Every row comes from one small tree of marks. Brackets hold a mark, then the marks that hang from it, in alphabetical order. Every link used is in the known rows. Which tree was each row made from?
Known rows
{V {N W}}: [-2.82 -0.08 -1.73 -0.16  0.39  3.26  0.06 -0.15 -2.92 -0.68 -2.88 -2.13
  0.42 -1.05 -1.63 -0.87 -1.19 -1.75 -2.33 -0.89]
{J {A Q}}: [ 0.78  0.46 -0.50 -0.70 -3.52  4.07 -1.50  1.32 -3.04 -0.44  1.31 -2.30
 -1.18 -2.71 -1.16 -0.70 -0.85  1.37 -1.42 -1.89]
{W A}: [-2.68  0.39 -1.39 -0.09 -3.52  2.07 -1.45  0.41 -2.44 -1.12  1.92 -3.78
 -0.49 -1.46 -1.80 -0.65  0.27  0.03 -2.00 -1.14]
{A J {Q E} T {W {N V}}}: [ 4.65  0.20 -1.30  0.32 -3.94  2.69 -0.01  0.38 -2.61  1.13 -2.71  2.30
 -1.59 -4.90 -1.05  1.75 -2.63  1.27 -1.06 -2.49]
{W A N}: [-2.13  0.45 -2.33 -0.45 -3.26  0.81 -1.21  1.82 -1.89 -1.71  2.29 -4.49
 -1.67 -1.60 -2.10 -1.99  0.16  0.28 -2.68 -2.32]
{Q {A {W N}} E}: [ 0.29  0.51 -1.85 -0.66  3.19  3.97 -1.98 -0.65 -2.46  0.77  1.25  0.34
  1.24 -2.84 -3.36 -1.09 -0.19 -1.12 -0.12 -1.62]
{J {A {Q E} T {W {N V}}}}: [ 3.35 -0.17 -1.75 -0.09 -5.04  3.73 -1.02  0.89 -2.86 -0.09 -1.30  2.60
 -0.34 -5.86 -1.05 -1.14 -1.50  1.26 -2.57 -2.85]
{V {N {W {A Q}}}}: [-2.20 -0.47 -2.30 -0.91 -2.22  2.00 -0.59  1.26 -3.21 -0.53 -1.91 -2.43
 -0.07 -3.09 -3.21 -1.34 -1.47 -1.75 -2.23 -2.65]
{A Q W}: [ 3.87 -0.40 -2.32 -1.14 -2.01  3.72 -0.87  1.14 -2.72  0.86  0.94 -0.59
 -0.15 -0.92 -1.96  1.64 -2.34  0.88 -0.25 -1.47]
{Q {A J W} {E T}}: [ 1.60  0.31  0.94 -0.08  1.29  3.73 -1.11 -2.93 -0.63  0.75  0.19 -0.86
  0.30 -3.83 -1.15  1.42 -0.31 -1.67  0.31 -1.27]
{V {N {W {A J {Q E} T}}}}: [-1.11 -0.02 -1.06 -0.32 -2.85  1.91 -0.03 -0.12 -3.36  0.58 -3.54 -0.76
 -0.50 -5.66 -2.41 -0.49 -1.60 -3.13 -1.95 -2.85]
{A J Q T {W N}}: [ 5.41  0.05 -1.63 -1.28 -4.26  0.75  0.41  0.99 -2.09  0.81 -0.37 -1.46
 -2.73 -3.76 -0.17  2.97 -2.53  0.46 -0.87 -3.24]
{A J}: [-0.03  1.18  0.63  0.16 -1.64  2.93 -0.35 -0.89 -2.42  0.16  0.11 -3.56
 -1.60 -0.34 -0.09  1.77 -0.44  0.80 -0.44  0.06]
{A J {Q {E T}} {W N}}: [ 6.82 -0.17 -0.85 -0.66 -2.08  2.77  0.16  0.73 -0.54  1.00 -0.06 -0.66
 -2.01 -2.85 -1.20  0.89 -2.64 -0.17 -0.63 -2.78]
{A J {T E} {W N}}: [ 3.33 -0.24 -1.26 -0.45 -3.24  2.33  0.33 -0.65 -0.55  0.54 -1.42  0.51
 -1.52 -3.38  0.61  1.83 -1.29 -1.27 -2.68 -1.09]
{N {W {A J}}}: [-2.23  0.34 -1.13 -1.19 -3.70  0.76 -0.04 -1.06 -2.74  0.79  0.56 -2.81
  0.80 -2.04 -2.02  0.67  0.07 -0.77 -0.58 -0.96]
{A J {Q E} T {W N}}: [ 5.84  0.24 -1.42 -0.71 -2.87  2.23  0.22  0.64 -2.40  1.77 -0.86  0.80
 -1.79 -4.48 -1.03  1.81 -2.64 -0.64 -0.64 -2.86]
{V {N {W A}}}: [-3.47 -0.24 -1.96 -0.63 -1.78  1.90 -0.48 -0.09 -2.90 -0.98 -1.95 -2.76
  0.68 -2.33 -2.41 -1.68 -0.42 -2.17 -2.74 -1.58]
{E {T {A J}}}: [ 1.35 -0.06  0.89  0.51 -2.11  2.33 -0.83 -1.61  1.41 -2.00  0.31 -5.43
 -2.51 -3.09  0.59  1.72 -0.19 -0.61 -1.85 -1.46]
{Q {A J} E}: [-2.08  1.64  1.12  0.36  2.81  4.38 -1.86 -1.93 -3.01  1.12  0.24 -1.34
 -0.02 -3.17 -2.33  0.42  0.27 -0.95  0.91 -0.54]
{E {T {A J Q W}}}: [ 5.99 -0.82 -0.05 -0.84 -3.07  2.24 -0.88 -0.95  1.22 -0.72  0.47 -3.52
 -1.95 -3.93 -0.45  2.95 -1.57 -0.34 -0.87 -2.46]

Write each row's tree
[ 1.93  1.09 -0.35 -0.93  2.44  3.12 -1.66 -1.68 -2.45  1.55  0.69 -0.13
  0.56 -3.26 -2.74  0.22 -0.08 -0.93  0.72 -1.30] : {Q {A J {W N}} E}
[ 4.86 -0.11 -1.83 -2.09 -3.87  2.88 -1.30  1.65 -2.45  0.01  1.70 -1.12
 -0.64 -2.72 -1.60 -0.91 -1.19  1.37 -1.58 -2.66] : {J {A Q {W N}}}
[-2.19  0.23 -0.75 -0.82 -2.39  1.25 -0.27 -0.94 -2.83 -0.31 -2.45 -3.16
  0.03 -2.64 -2.02 -0.65 -0.32 -1.97 -1.95 -1.36] : {V {N {W {A J}}}}
[ 2.43 -0.71 -1.37  1.18 -1.17  4.06 -1.37 -0.92  0.90 -1.77 -1.05  0.02
 -0.13 -3.71 -1.42 -1.07 -0.78 -0.07 -2.77 -1.49] : {Q {E {T {A {W {N V}}}}}}
[-1.41 -0.19 -1.27 -0.76 -3.94  0.68  0.12  0.17 -3.05 -0.16 -3.14 -2.64
 -1.21 -5.08 -1.64  0.40 -1.55 -2.28 -2.15 -3.13] : {V {N {W {A J Q T}}}}
[-1.83  0.74  0.03  0.05 -5.65  0.48 -0.52 -0.83 -2.25 -0.62  0.45 -4.00
 -2.00 -3.96  0.11  1.52  0.19 -0.64 -1.84 -1.74] : {W {A J T}}
[ 6.22 -0.20  0.06 -0.33 -2.36  3.92 -0.07 -0.53 -1.03  1.47 -0.34  0.02
 -1.03 -2.80 -0.94  2.08 -2.56 -0.39  0.03 -1.67] : {A J {Q {E T}} W}
[-0.19  0.49 -1.03 -0.41  2.98  4.98 -2.15 -1.77 -2.95  1.21  0.95  0.94
  2.19 -2.76 -3.12 -0.06 -0.10 -1.35  0.49 -0.62] : {Q {A W} E}
[-1.93  0.93  1.53  1.06  1.89  3.99 -1.19 -2.12 -0.78 -0.10  0.02 -2.57
 -1.15 -3.87 -0.93  0.57 -0.06 -1.51 -0.13 -1.54] : {Q {A J} {E T}}
[-4.08  0.17 -2.33  1.13 -5.92  0.44 -0.83  1.31 -1.97 -2.74 -0.66 -2.53
 -2.16 -4.11 -0.84 -1.07 -0.08  1.54 -4.00 -2.81] : {W {A T} {N V}}
[ 1.32  0.07  0.08  0.40 -3.06  5.11 -1.08  0.86 -1.49 -0.59  0.61 -1.26
 -1.34 -3.90 -0.82 -1.64 -1.21 -0.08 -1.99 -2.36] : {J {A {Q {E T}}}}
[ 2.17  1.10  0.35  0.34 -0.95  4.58 -0.70  0.55 -3.16  1.64 -0.40 -0.82
 -1.63 -2.22 -1.98  1.10 -2.03  0.34  0.48 -1.05] : {A J {Q E}}
[-0.76  0.10 -1.59 -1.54 -4.21  0.86 -0.10  0.35 -3.08  1.27  0.55 -2.47
  0.01 -2.89 -2.85  1.09 -1.16 -0.29  0.01 -2.15] : {N {W {A J Q}}}
[ 3.90 -0.82 -2.17 -1.19 -4.94  3.54 -0.86  1.56 -1.39 -0.01 -0.10  1.39
 -1.14 -5.40 -0.44 -0.67 -1.62 -0.54 -3.36 -2.96] : {J {A Q {T E} {W N}}}
[ 7.51  0.06 -1.09 -1.51 -0.85  2.94 -1.77 -0.09 -1.08  1.24  0.42 -0.49
 -0.76 -4.29 -3.11  0.94 -1.50 -0.39  0.11 -2.13] : {T {A J {Q E} {W N}}}
[-2.16  0.06 -1.35 -0.24 -5.69  1.36 -0.42  0.08 -3.33  0.52 -1.71 -0.63
  0.23 -3.37 -2.85  1.03 -1.18  2.00 -0.47 -1.70] : {N V {W {A J Q}}}
[ 6.11  0.43 -0.38 -0.87 -1.51  4.39 -0.68 -0.35 -3.05  2.65 -0.21  1.11
  0.01 -2.16 -2.18  2.06 -2.27  0.09  1.03 -0.76] : {A J {Q E} W}
